Known rows, with every way that one mark hangs from another:
{K F {T L}}: [ -0.9 -11.6  13.1 -22.3  -2.9 -19.0  15.6   0.1  19.7  -9.6  -7.8 -14.4
  -4.8 -13.4  -1.7   0.8   1.7  -6.7   2.5 -16.7   1.8]
{L {G R} T}: [ -2.7 -12.4   3.3  -1.9  -8.6  11.5   3.3  -0.3   8.6  -6.2  -7.2   1.1
 -10.2  17.5   1.3  -3.0   6.3 -10.7  19.4   0.5  -7.6]
{K T}: [-2.8 -6.2  7.0  1.2 -4.4  6.0 19.8  4.2 11.3 -9.3  7.6  1.4  0.3 -9.2
 -3.7 -3.4  0.5 -7.2  4.3 -2.6 -2.6]
{T P}: [  6.6  -3.5  -5.1  -6.7  -2.2  11.7   8.4  10.2   2.5 -10.0  -0.5 -20.0
  -2.5   3.2  -3.1  -2.2   5.6  -7.8   1.3   4.1  -1.0]
{P {R {G {L {T Z}}}}}: [  5.6  -3.3  19.1 -13.6  -8.0   5.7  12.9 -14.2  11.5  -8.5   7.0  -0.8
  25.2  17.2  -3.0  -6.3 -13.5 -12.2  13.7   3.3 -10.7]
{P T}: [  2.3  -0.4  -3.9 -26.4  -4.5  20.8  -3.6  15.9   6.6  -7.4  11.7  -2.8
  -4.2   7.2  -7.1   4.5  -3.1  -8.0   0.8  -5.4  11.1]
{K F {T P}}: [  4.0  -9.8   2.1   1.6  -2.5  -9.2  22.1   8.8  10.7 -11.0  -1.4 -31.9
  -7.5  -9.9  -7.9   0.0   5.4  -8.9   1.6  -6.3  -8.3]
{P R {T {L G} Z}}: [ 23.8  -5.5  21.7  -7.6  -2.3  -2.0 -10.8  -1.8  17.5 -17.1  12.6 -10.4
   4.8  -4.1   2.9  11.4  10.2 -10.3   9.8   1.7  27.8]
{K F {T L P Z}}: [ 14.0  -7.7  18.2 -10.4   0.3 -18.3  18.6  -7.1  18.3 -20.7   3.9 -40.0
  -1.5 -19.6  -1.5   6.8   9.3  -7.3  -4.7  -8.6  -5.7]
{R {G L}}: [ -5.6  -3.3  -4.7 -22.6  -4.0   1.1  12.9   4.4  10.3  -3.6  -2.1 -13.5
  25.0  10.8  -9.6 -17.3 -14.1  -9.4   5.4   2.3  -3.6]
{R {P {T {L G}}}}: [  9.1  -6.0  -2.5 -44.1  -0.9 -12.3 -17.4  12.0  19.5  -6.9  -5.1   3.3
  -2.9   6.3  -1.9   0.7   6.9  -9.0   6.7  -4.1  17.5]
{R {G L} {P {T Z}}}: [  5.0   4.9   0.6 -39.1  -2.8  -7.0   2.0   5.2  18.7  -5.4  19.0  -2.0
  27.3  15.8 -13.1  -6.1 -15.1 -12.0  -2.7   0.8  -6.2]
{T L {P R}}: [ 16.9  -7.2  10.3  -8.4  -1.6   2.2   3.0  -0.2   7.6  -7.7 -10.7 -26.2
   7.2  -0.6   5.2   2.5   7.7 -10.9   8.1   3.7   3.9]
{L G T}: [  0.3 -10.5   0.5 -15.9  -7.1  10.1  -0.1   1.4   6.2 -12.0  -5.5  10.8
 -15.0  11.9   0.2  -3.2   6.3  -6.2  17.5  -0.9   9.1]
{T L}: [  1.8  -5.9   5.7 -27.2  -2.7   2.6   1.9   1.1  12.0  -9.3  -5.7  -5.1
  -0.2  -1.0   2.7  -2.4   1.3  -5.8   2.6  -6.4   8.6]
{R {P T}}: [  2.7   0.0  -4.4 -34.6  -3.9   2.2  -4.7  17.5  12.4  -0.6   9.5  14.3
  -3.1  13.6  -7.2   2.7  -2.8 -10.0  -0.1  -6.2   3.0]
{T L {P {R G}} Z}: [ 16.7  -4.9  19.2  -5.8  -1.1  -2.7   7.0  -9.4  12.2 -10.7  -3.3 -23.2
  21.0  -0.5   3.7   0.5   5.5 -14.5   2.8   3.6 -10.4]
{P R T}: [  9.3  -2.6   7.2  -8.1  -6.0  17.0  -1.9  12.9   7.3  -3.0  13.1   0.1
   2.1   8.4  -4.0   7.5  -2.6 -12.2   8.5  -1.2  12.7]
{P {T {L G} Z}}: [ 16.6  -3.2   9.6 -25.1  -0.8   2.0 -12.6   1.0  16.4 -21.5  13.5 -12.6
  -1.0  -4.7  -0.5   8.2   9.2  -6.3   2.2  -1.7  25.5]
{L {T {P {R G}} Z}}: [ 10.3  -5.0  15.5  -5.0  -6.4  14.6   9.5 -10.3   4.3  -9.9   0.8  -5.6
   9.3  15.6   1.0   1.9   2.4 -14.5   9.7   3.4 -21.9]
{K F {T L Z}}: [  6.3  -8.5  25.2 -11.6  -2.1 -21.8  19.7  -9.2  23.4 -17.5   7.8 -13.0
  -2.3 -19.8  -0.5   5.0   4.5  -6.1  -2.5 -15.2   2.5]
{K F {T {P R} Z}}: [ 18.9  -8.9  26.3  29.0  -3.2 -16.3  28.1  -3.1  15.3 -13.9  12.7 -28.3
   2.3 -13.6  -3.3   9.3   9.0 -12.3   3.9  -1.1  -6.4]
{P {R G} {T L}}: [  5.1  -4.7   7.2 -35.5  -3.9  10.8  -9.0   4.8  12.6  -0.8  -6.3  -7.7
  16.9   9.8  -1.4   1.1  -5.9 -15.2   8.0  -6.5   1.1]
{L {G R} {T Z}}: [  4.6  -9.1  16.5   8.0  -7.8   8.1   7.5  -9.5  12.1 -13.9   8.5   3.4
  -7.4  12.5   2.7   2.7   9.4 -10.3  13.8   2.0  -7.2]

Rows:
[ 10.7  -7.0   6.1  -7.0  -7.0  20.4   4.9  -0.3   0.3  -7.3  -7.0  -8.5
  -4.2  14.9   2.5   3.9   3.7 -11.2  15.1   3.3  -9.6]
{L {T {P R}}}
[  4.6  -8.3  15.9   0.9  -7.4 -10.1   6.7  -7.5  17.9  -6.7   4.7  20.8
  -6.3  19.2   2.5   0.1   9.3 -12.3  13.0   1.1 -15.5]
{L {G {R P}} {T Z}}
[ -1.7  -6.6   7.3 -23.0  -8.6   9.4  10.0  -5.4   8.1  -1.0  -8.1  -2.5
  23.3  22.4  -3.9 -11.2 -16.5 -13.0  19.2   2.2 -11.3]
{P {R {G {L T}}}}
[ 16.1  -2.9   9.3 -34.0  -0.3 -16.1 -13.2   2.9  22.2 -14.8  11.2   5.2
  -0.6   1.3  -0.5   6.0   9.1  -8.4   1.3  -3.0  18.1]
{R {P {T {L G} Z}}}
[ 23.9  -4.0  23.2   2.8  -0.9  -2.9   7.5  -8.9  11.5 -15.4   3.1 -25.8
  10.1  -5.6   6.6   8.0  10.4 -10.3   1.8   5.0   3.2]
{T L {P R} Z}
[  5.4   0.1  11.0 -25.0  -6.6  11.4  11.2 -10.9   9.3 -18.0  15.3  -2.6
   7.3  11.0  -3.2  -1.6  -9.7  -4.0   5.7   1.8   1.1]
{G {L {T Z}}}
[ 16.6  -1.5  12.4   8.3  -2.4  -2.8  17.2  -4.9   9.4 -10.0   8.9 -34.2
  34.4   6.1  -5.9  -6.6  -6.1 -14.2   5.9  14.2  -9.2]
{T {P {R {G L}}} Z}
[ 10.0  -1.4   7.2 -15.6  -4.7  19.6   6.6  -7.1   2.0 -19.3   9.5  -8.1
  -9.3   8.9   0.5   5.7   6.0  -6.3   1.6   1.3 -11.4]
{L {T P Z}}
[ -5.2  -0.9  -8.6 -42.3  -3.9   1.2  -5.0  16.8  13.3   4.1   3.0  15.3
   7.8  19.7 -10.2  -5.4  -7.3 -14.2   0.3  -7.4 -10.2]
{R G {P T}}
[  4.0 -16.8  11.2  -9.9  -2.1 -28.8  11.0   1.5  22.1 -13.6 -10.2 -18.8
  -7.8 -16.7  -1.7  -2.1   9.8  -7.0  10.7 -11.0  14.7]
{K F {T {L G}}}
[  8.8  -6.8  -2.7 -35.6  -1.5   5.4 -16.6  10.0  13.2 -13.8  -1.5 -14.0
  -4.2   0.1  -1.7   2.9   6.5  -7.1   7.6  -3.8  25.0]
{P {T {L G}}}
[ 11.4   2.0  12.0 -38.2  -1.9  11.8  -7.2  -0.6  14.3 -17.8  17.2 -10.8
   1.0  -1.9  -0.5  10.6   0.8  -6.3  -5.9  -7.4  12.8]
{P {T L Z}}
[  9.8  -8.5   6.9 -16.4  -1.6  -0.4   3.1  -0.4   9.0  -3.2 -18.9 -25.9
  18.4   5.0   2.3  -4.9   2.5 -15.3   8.1   2.6 -11.1]
{T L {P {R G}}}
[ 10.0  -0.8   7.7  -9.5  -5.4  15.8  13.6 -12.0   7.1 -15.8   9.5 -39.8
  12.5  17.7  -2.6   0.6  -4.3  -9.7   5.3   9.7 -23.5]
{G {L {T P Z}} R}
[ 11.6   1.7  13.3 -11.0  -4.5   7.4   4.8   0.2  13.8  -7.7  21.5 -16.1
  33.6  10.9  -9.7  -0.5 -14.2 -14.0   4.5   4.9   2.9]
{P {R {G L}} {T Z}}
[ -2.1  -0.4   7.1 -39.5  -5.8  -7.8   9.8  -9.5  16.1  -6.0   4.9  13.5
  20.7  22.6  -6.3 -11.2 -14.3 -10.0   5.4  -1.2 -19.9]
{R {G {L {T Z}}} P}
[ 11.9  -1.5  20.0 -25.4  -3.1   6.2  -6.3  -4.1  16.5  -8.2   9.2  -6.3
  19.5   3.9  -0.3   6.6  -3.3 -14.4   3.0  -4.8   0.4]
{P {R G} {T L Z}}
[  7.5  -7.3   3.0   4.3  -3.8   6.0  11.6   6.7   4.6  -0.2  -8.6 -16.0
  15.4   9.8  -2.7  -5.9   1.1 -16.1   9.6   5.8 -13.3]
{T {P {R G}}}
[ 11.7  -7.9   8.8   8.9  -5.3  11.4   6.7  -7.5   6.8 -17.4   3.8 -21.9
  -6.8  12.1   2.4   3.7  14.2 -11.3  12.2   8.8 -14.4]
{L {G R} {T P Z}}
[ 12.9   0.9   3.9 -22.8  -3.8  15.1  10.2  -8.9   4.5 -21.3  10.4 -30.2
   8.1  10.2  -3.8   0.0  -4.6  -4.9   3.8   8.2  -7.1]
{G {L {T P Z}}}
[ 21.4  -3.0  18.6  21.7  -3.2   3.5  14.7  -1.8   6.6 -13.0  13.8 -16.6
   6.6  -1.4   1.1   7.0   9.0 -11.1   3.3   9.1   0.5]
{T {P R} Z}
[ -1.9  -0.8   7.0 -31.8  -6.2   9.5  10.8 -11.3  10.5 -13.2   7.9  -2.6
  18.2  16.1  -5.9  -9.0 -14.4  -8.0   5.8  -0.1 -12.1]
{R {G {L {T Z}}}}
[ 17.0   0.4  20.5   3.3  -5.1  13.7   1.9   3.8  10.6 -10.4  27.4   0.8
   4.6   3.5  -2.7  13.5   0.8 -11.4   3.5   0.6  13.1]
{P R {T Z}}
[ 16.9  -9.2   8.7 -16.0  -3.0   2.0 -13.7   7.1  14.3  -9.6  -2.2 -11.1
   2.5   1.2   1.6   6.0   7.6 -11.2  15.0   0.3  26.9]
{P R {T {L G}}}
[ -9.4  -4.1  -5.2 -42.8  -7.1  13.6   6.7  -2.1   6.8  -5.9  -7.8  -5.8
  16.0  21.4  -7.4 -14.5 -17.0  -8.8  11.8  -1.7 -12.1]
{R {G {L T}}}
[ -2.7  -2.0  -3.9 -62.2  -1.9  -5.3 -11.9  10.1  17.3   1.7  -8.1   8.2
  12.1  15.2  -4.8  -4.0  -6.5 -13.2   0.2 -11.8  -7.8]
{R G {P {T L}}}
[ 21.8  -9.1  16.7  14.0  -5.2   6.6   4.9  -7.8   5.5 -18.7   4.6 -11.0
  -5.5   6.6   4.0   6.6  15.1 -10.5  16.6  10.5   3.7]
{L G {T {P R} Z}}
[  2.8  -0.9  14.5 -18.3  -7.5  -6.0  13.9 -12.2  17.8  -5.3  10.2   2.7
  14.2  23.2  -2.0  -3.3  -9.2 -10.5   7.6   2.1 -22.4]
{G {L {T Z}} {R P}}
[  7.0  -9.9  -7.7 -15.6  -4.4  13.9  -2.0   3.7   1.3 -15.3 -10.4 -15.3
 -14.3  11.7  -0.5  -2.2  11.1  -7.4  14.6   5.2   0.8]
{L G {T P}}
[ 14.9 -12.3   4.1   3.6  -6.0  10.6   0.2   1.4   2.5 -11.0 -10.7 -11.6
  -7.4  12.2   2.6   1.2  12.1 -11.5  21.9   9.1   3.7]
{L G {T {P R}}}
